Each row was made from one path, in order. Every step used is in the known rows, and no mark comes twice. Write each row's path.
Known rows:
N J R T: [ -6 -27   0  20   6   4   6  16 -11 -20  30  -6  -4   0 -44 -15  11  -1
 -15  -7]
M H: [  4  -3   0 -15  14  -6  -7  -5  11  -4   1   1  -8   3  19   2   1  -9
  -9 -27]
R J K: [-12   2   6  -8  -7   3  -5   1  16 -10   5   7 -27  19 -38  -2 -18  -2
  16   1]
R T N: [ 12 -10   2  19  11  -3   1   4  -2   3   7  -4   5   2  16   1  17   5
  10  -7]
M E K T N J: [ 29 -12  -4  21  -6  14   3 -13   0  -2  -2   0 -20  17   0  12  32  11
 -23  -8]
K E: [ -3 -10   9  14  12   0  -3 -14   2  10  -5  -3   8   5  -9  -1  -9  -6
  -7  -7]
J R T: [ -4 -18   3   8  15  -1   0   1 -14 -17  18  -3   6  -6 -20 -10   3  -4
  11   4]
J K T N: [-23  11   2   5 -10   5 -13  -2  19   0  17   1 -17  22  10  14  12  -3
   5  -8]
J K T: [-28  11   0 -14 -15   1 -15  -2  18  -4  19   5  -8  14  -5  10  -2  -9
  -2   6]
E K T: [  7   6  -1 -17 -12   6 -10  -6   8   0   3   4 -10   5  -5  15   2  -5
  -2   4]
E M H: [ 11 -12   3 -21  17  -3  -5  -6  10   5 -14  -3 -14  14 -19   0   2   3
  -4 -41]
N J R T K H: [-17 -33  -1  20  11   4   1  23 -15 -12  20  -8  -9  -3 -47 -14  10  -7
 -15  -1]
J K E: [-19  -3  15   6   3  -1  -5  -8  14  12   4   1  -7  19 -24  -3 -20  -5
 -13  -5]
R J K H: [ -3  -1   6  -8  16   3 -12   4  12  -8   1   5 -36  17 -45  -1 -21   1
  20   6]
E M: [  7 -10   2  -8   3   2   1  -1   0   9 -15  -3  -7  11 -34  -2   0  11
   3 -16]
E K T N J R: [  0  -9   0  21  -6  17  -3   3   3 -12  19  -5 -31  17 -25   9  25   2
  -6 -21]
J K E M H: [ -9 -12  17 -12  18  -4  -9 -13  21  17  -8  -1 -18  30 -39  -3 -18  -2
 -17 -37]
M E: [ 20 -10  -1   7   5   1   6 -21 -10  -2 -13   2   4   1  12  -1  10   8
  -9  11]
M E K: [ 36  -8   3  -1   3   5   8 -20  -7   5 -21   5 -10   6  -3   1   3  13
 -15  10]
E K: [ 17   2   5  -8  -3   4   2   1   3   7  -8   3 -15   5 -19   2  -6   5
  -5  -1]
K T N J R: [-17 -11  -5  32  -3  14  -7   4   1 -21  30  -8 -17  14  -7   8  34  -3
  -1 -23]
N J K: [-16  -5   3   7 -14   3   3  20  11  -2  21   0 -21  18 -40  -8  -2   5
 -30  -8]
T N: [  6   0   2  25   6   4   3   0   2   4  -2  -5 -11  10  17   4  18   8
   9 -18]

Write each row's path:
[ -9  -4   5  31  -6   8   6  17  13   2  16  -5 -30  26 -19  -3  16  12
 -19 -26] -> T N J K
[-19   6   1   2 -10   9 -14  -5  22 -15  14   4 -29  27 -11  13   4  -7
  26  -8] -> R J K T N
[ -8   5  -6  13  -4   7 -12  -7   7  -5  11  -3  -4   9  31  18  26  -5
  13 -11] -> K T N
[  0 -19   4  28  20   3   2   1 -12 -14  18  -7  -4   2  -5  -6  17   2
  19 -11] -> J R T N
[ -5 -18   1  45   7  13   8  12  -6 -14  19 -10 -25  15 -23  -6  27   9
  -6 -31] -> T N J R
[ -9  -4  -7  25 -10  10  -6   5   8  -8  21  -6 -12  14   9  14  33  -2
  -9 -20] -> K T N J
[-21 -23  10  -4   3  -3  -5 -12   9  21 -24  -6   2  15 -12   0  -3 -16
 -17 -36] -> T K E M H
[-26 -30  -1  20  -9   5   7  20 -12 -15  23  -7   0  -1 -36 -15  13 -10
 -20  -5] -> N J R T K
[ -7 -16  14 -13  16   0 -11 -15  25   1  -8   3 -32  34 -55  -3 -24  -7
   5 -37] -> R J K E M H
[ 26  -4  -3  -8  -4   7  -4 -26  -1  -2 -11   6  -5   6   6  12  12   3
 -11  14] -> M E K T
[  9 -21  11  -6  27  -4  -7 -19  11  14 -17  -5  -5  19 -25   0  -7  -4
 -10 -43] -> K E M H
[ 27  -2   5  -9  21   3  -5   2  -1  11 -13   2 -26   3 -29   3 -11   9
  -1   5] -> E K H
[-10 -13  11  42   2   7   4   8  14  10  13  -7 -25  30 -26  -3   9   8
 -25 -30] -> T N J K E
[-29 -38   6  30   0   4   5  10 -10  -8  20  -9   6   2 -43 -15   6 -13
 -26 -10] -> N J R T K E
[-24   7   0 -15 -14   5 -16  -4  21 -17  15   8 -22  19 -24  10  -9 -12
  19   5] -> R J K T
[-30 -13   7  12  -9   0  -1  -7   1  17 -13  -3  14   3   2   0  -6 -17
 -13  -4] -> T K E
